(in the rows, 128 means zero)
Known rows, with every step that occurs:
W, V: [130 117 133 141 118 125 137 140 103 120 114 131 131 131 126 142 134 138
 150 122 117 142 120 141 131 122 142 119 132 140 106  89 119]
M, V, Q: [146 110 129 132 109 127 168 143 109 120 110 142 126 138 122 139 131 128
 155 120 118 136 139 140 132 130 115 132 131 158  93  98 127]
W, V, M: [124 106 130 134 112 121 142 130 103 122 121 133 128 123 119 151 109 149
 146 124 113 160 116 140 131 120 140 129 141 142 103  88 113]
Z, V: [123 122 143 131 116 121 142 140  98 114 115 133 142 139 116 134 122 135
 141 124 118 139 122 140 134 123 134 105 132 143 112 104 119]
V, Q, Z: [135 116 135 139 124 130 155 153  96 117 113 140 143 139 129 129 135 127
 154 121 120 132 132 138 132 115 137 146 128 148 103 103 126]
W, V, Q, Z, Y: [137 116 135 156 115 124 170 152  96 125 118 146 146 140 114 120 160 132
 159 129 116 151 127 134 134 107 148 148 140 137 102  81 113]
Q, M, V, W, Z, N: [139 109 155 114  48 125 188 134 107 116 117 151 109 123 136 112  63 142
 144 143 113 130 135 136 123 116 119 200 122 128  80 102 117]
Z, N, Q, V: [134 119 137 140  88 129 138 173 105 116 115 126 120 119 140 116  82 134
 143 124 111 127 123 140 123 122 153 203 104 133  92 102 113]
M, Q, V: [128 119 132 121 110 129 128 173 108 121 114 138 138 123 126 113 131 148
 143 109 112 116 121 132 113 110 139 103 108 134 101 110 120]
N, Z: [120 113 131 132  95 129 139 128 103 123 109 134 133 140 128 146  92 138
 135 134 123 127 123 151 129 129 141 106 132 149  97  98 121]
N, Z, Q, W: [119 117 134 121  68 125 147 120 111 116 111 151 117 128 136 139  56 146
 132 137 115 128 117 150 121 132 117 158 132 144  84 100 118]
W, Q, N, Z, V: [133 127 133 137  83 121 146 139  85 116 117 126 129 124 120 144  51 155
 143 121 118 152 125 144 137 118 150  99 145 122  96  94 120]
N, Q, W: [121 121 129 125 101 131 126 164 107 111 109 131 118 137 130 136  95 138
 129 117 114 130 119 137 130 138 127 141 125 129  94  99 117]
Q, M: [117 109 134 117  92 124 154 150 102 115 112 135 131 136 134 140 110 138
 128 120 119 130 120 144 122 125 119  90 132 138  99 106 120]
V, W: [117 118 132 121 112 131 146 138  98 116 114 140 131 142 121 138  90 139
 136 132 114 136 126 142 134 127 135 137 120 153 101 113 122]
Q, M, V: [132 106 128 118  75 122 172 156 113 118 107 138 122 137 133 132 134 134
 139 117 118 120 130 141 118 130 112 100 123 142  89 105 121]
N, Z, V, W, Q, M: [117 119 131 117  74 128 144 123  83 119 119 141 119 133 112 134  53 168
 131 139 109 163 113 147 125 123 144 113 140 119  89  89 109]
W, Q, Z: [139 124 136 143 106 131 159 178  97 114 108 120 140 136 136 128 138 128
 149 112 117 133 131 137 128 127 147 146 126 122 100  95 125]
V, M, Q: [117 111 135 113 117 126 129 145 108 118 120 136 133 126 115 138  98 146
 129 114 113 150 119 134 125 119 123 114 136 145 105 104 122]
W, V, M, Q, N, Z: [122 111 125 123  96 122 117 123  95 126 127 143 120 108 117 147  50 171
 141 118 114 161 116 138 126  96 150 102 142 135  96  92 115]
N, Q, V: [129 121 126 139 103 129 141 176 104 120 109 118 131 132 130 124 107 139
 145 117 111 126 120 139 121 128 157 151 105 135  91  98 113]
Z, N: [130 114 146 131  96 126 145 145 106 111 115 136 126 126 140 133  99 124
 135 129 119 129 130 144 135 124 125 167 127 145 107 110 125]
M, V: [138 113 130 130  95 125 167 155 115 119 105 133 129 139 130 135 142 125
 148 119 118 119 137 140 129 135 121 126 120 151  95 105 126]
W, V, M, Q, N: [127 115 129 122 113 120 126 143  98 119 128 138 125 107 118 143  75 163
 144 105 112 161 119 130 128  97 139 108 136 134 103  99 119]
Q, N, Z, V: [122 122 135 131  89 119 140 126  89 119 117 138 135 130 121 142  58 151
 141 127 123 136 124 145 136 111 147  92 133 142 101 108 118]
Z, V, Q, W: [127 116 139 119 117 124 133 131  97 111 121 157 128 132 115 132 107 148
 143 123 115 145 120 134 137 120 111 109 144 136 105 102 116]
Q, N: [127 118 131 129 102 122 155 155  98 112 114 129 133 130 135 146  74 134
 140 112 122 128 132 141 135 118 132 102 126 145 102 118 127]
Z, N, Q, M, V: [137 112 134 126  62 124 159 165 112 113 110 131 104 127 141 122  95 128
 133 123 113 133 131 143 122 131 122 190 116 134  83  97 118]
N, Q, M: [117 117 129 126  93 127 142 161 101 114 110 121 123 140 130 137  95 137
 124 118 115 142 117 144 122 133 134 127 127 133  91  94 117]
N, Q: [124 124 130 138 114 129 138 160 104 114 108 116 130 143 125 140 101 128
 132 120 116 141 124 143 132 138 145 149 122 143  99  94 121]
Q, N, Z, W, V, M: [126 113 139 135  72 118 162 101  95 121 130 152 111 107 120 152   4 165
 142 141 119 163 120 146 132 106 158 152 136 135  88  94 113]
Z, V, W, Q: [128 129 138 128 110 129 147 142  88 113 118 133 130 136 108 132  87 150
 143 129 107 162 123 138 138 127 143 141 132 129 102  96 117]
V, W, Z, N: [132 119 162 127  83 129 163 125  99 113 120 142 125 126 132 121  50 138
 143 148 115 138 130 138 136 117 136 209 127 134  96 104 121]

Rows:
[120 121 129 113 110 134 128 162 101 123 118 148 132 125 119 110 102 159
 144 121 105 123 120 131 116 106 146 127  99 140  97 117 117]
M, Q, V, W
[130 107 129 129 110 124 143 131  95 120 122 144 123 126 124 142 116 151
 148 122 114 158 116 144 125 113 126 104 146 136  97  82 116]
W, V, Q, M
[116 117 143 113 122 120 123 137 101 116 125 140 139 125 102 130 105 153
 132 116 111 161 116 131 127 112 128 108 138 139 112 103 116]
Z, V, M, Q
[122 102 127 124  98 123 158 154 105 123 117 135 134 122 126 135  97 150
 145 121 111 133 117 138 120 117 138 128 121 143  93 110 111]
Q, V, M
[133 119 140 137 106 122 159 157  90 115 118 127 141 127 116 128 116 145
 150 117 111 162 122 132 130 119 148 150 140 119 104  92 114]
W, Q, Z, V, M
[123 113 135 121 100 126 124 110  94 119 120 161 124 131 113 137  82 158
 141 135 118 143 116 141 135 119 122 100 148 137  98  94 112]
N, Z, V, Q, W
[132 125 163 136 102 120 159 132 100 114 116 130 148 137 115 126 101 138
 148 133 120 141 123 135 133 121 141 127 140 127 105  91 118]
W, Z, V
[130 123 143 138  97 129 134 158 104 110 113 121 119 130 136 132  81 123
 131 127 116 141 126 144 136 132 140 204 121 140  99  98 121]
Z, N, Q
[132 115 160 124  97 118 168 121  91 114 123 146 139 132 114 127  84 149
 146 132 118 159 118 137 126 112 123 112 155 123  96  84 114]
W, Z, V, Q, M
[126 124 134 118 111 125 130 162 100 113 118 136 134 123 128 134  85 142
 135 103 119 130 130 133 130 108 130  92 123 140 106 117 131]
M, Q, N
[139 123 130 134  97 124 161 169  94 109 114 118 128 126 134 148  70 139
 142 107 118 143 133 140 136 125 135 110 137 127  96 103 129]
W, Q, N
[147 115 155 131  49 123 179 158 113 113 111 127 108 125 140 114  76 131
 140 130 115 134 132 138 120 128 128 211 125 118  77  84 117]
W, Z, N, Q, M, V
[143 119 125 127  90 132 171 157 104 117 108 132 116 136 120 133 104 139
 148 124 108 143 138 138 133 137 130 157 120 137  86  97 124]
M, V, W, Q
[151 110 146 124  83 126 179 140 115 116 112 152 119 130 126 126 107 140
 157 126 118 125 135 130 130 127 106 145 142 129  82  89 121]
M, V, Q, W, Z
[119 127 142 131 115 128 146 144  87 116 116 146 145 142 116 112 118 141
 151 131 112 135 125 133 134 110 153 156 108 143 109 115 116]
Q, Z, V, W
[125 130 148 128 124 126 122 164  98 115 116 141 151 133 116 105 160 138
 146 111 115 130 124 127 124 105 144 121 115 131 117 108 122]
M, Q, Z, V
[120 113 138 120 116 128 135 161 103 119 118 139 142 127 122 122 129 142
 138 112 114 139 123 129 121 107 138 139 123 138 106 109 122]
V, M, Q, Z
[148 118 144 124  56 123 197 157 112 111 112 142 107 124 130 127  89 137
 138 125 114 143 135 142 118 137 121 148 127 116  79  92 123]
Z, W, Q, M, V
[123 106 131 119 105 125 157 137  97 115 117 143 128 135 127 142 100 141
 135 121 118 146 122 145 126 121 113  96 144 145  96  99 122]
V, Q, M
[123 115 140 126  77 126 140 159 101 110 115 126 113 127 141 128  72 132
 123 125 114 143 120 145 125 127 130 182 125 130  92  98 117]
Z, N, Q, M
[132 120 138 137  90 129 113 152 107 111 119 138 101 115 138 126  89 144
 140 124 111 143 116 137 133 123 136 200 125 120  96  86 110]
Z, N, Q, W, V
[115 113 132 138  81 124 162 135 104 126 109 137 141 149 114 137 104 132
 127 141 123 134 124 149 132 132 139 105 144 146  95  94 115]
N, Z, Y
[145 122 121 125  81 128 181 166  97 114 112 131 113 127 127 138  64 145
 151 114 110 142 144 135 136 126 133 146 119 136  83 108 127]
M, V, W, Q, N
[129 123 149 117  97 132 146 154 102 123 119 146 136 122 118 102  81 162
 151 129 108 124 122 126 115 103 153 149 109 124  91 104 116]
M, Q, V, W, Z
[141 114 146 140 108 129 155 149  96 113 118 146 133 126 141 120 114 123
 153 127 119 134 135 139 136 108 132 198 125 146 105 107 126]
V, Q, Z, N
[126 119 151 124 108 123 138 123 108 117 131 153 119 109 109 129  80 156
 139 128 112 167 117 134 124 110 141 158 131 131 102  90 117]
Z, W, V, M, Q
[130 118 141 131 128 123 143 127  93 114 120 142 141 137 110 137 112 137
 148 125 117 155 124 140 139 120 127 114 142 150 109  98 121]
Z, V, Q
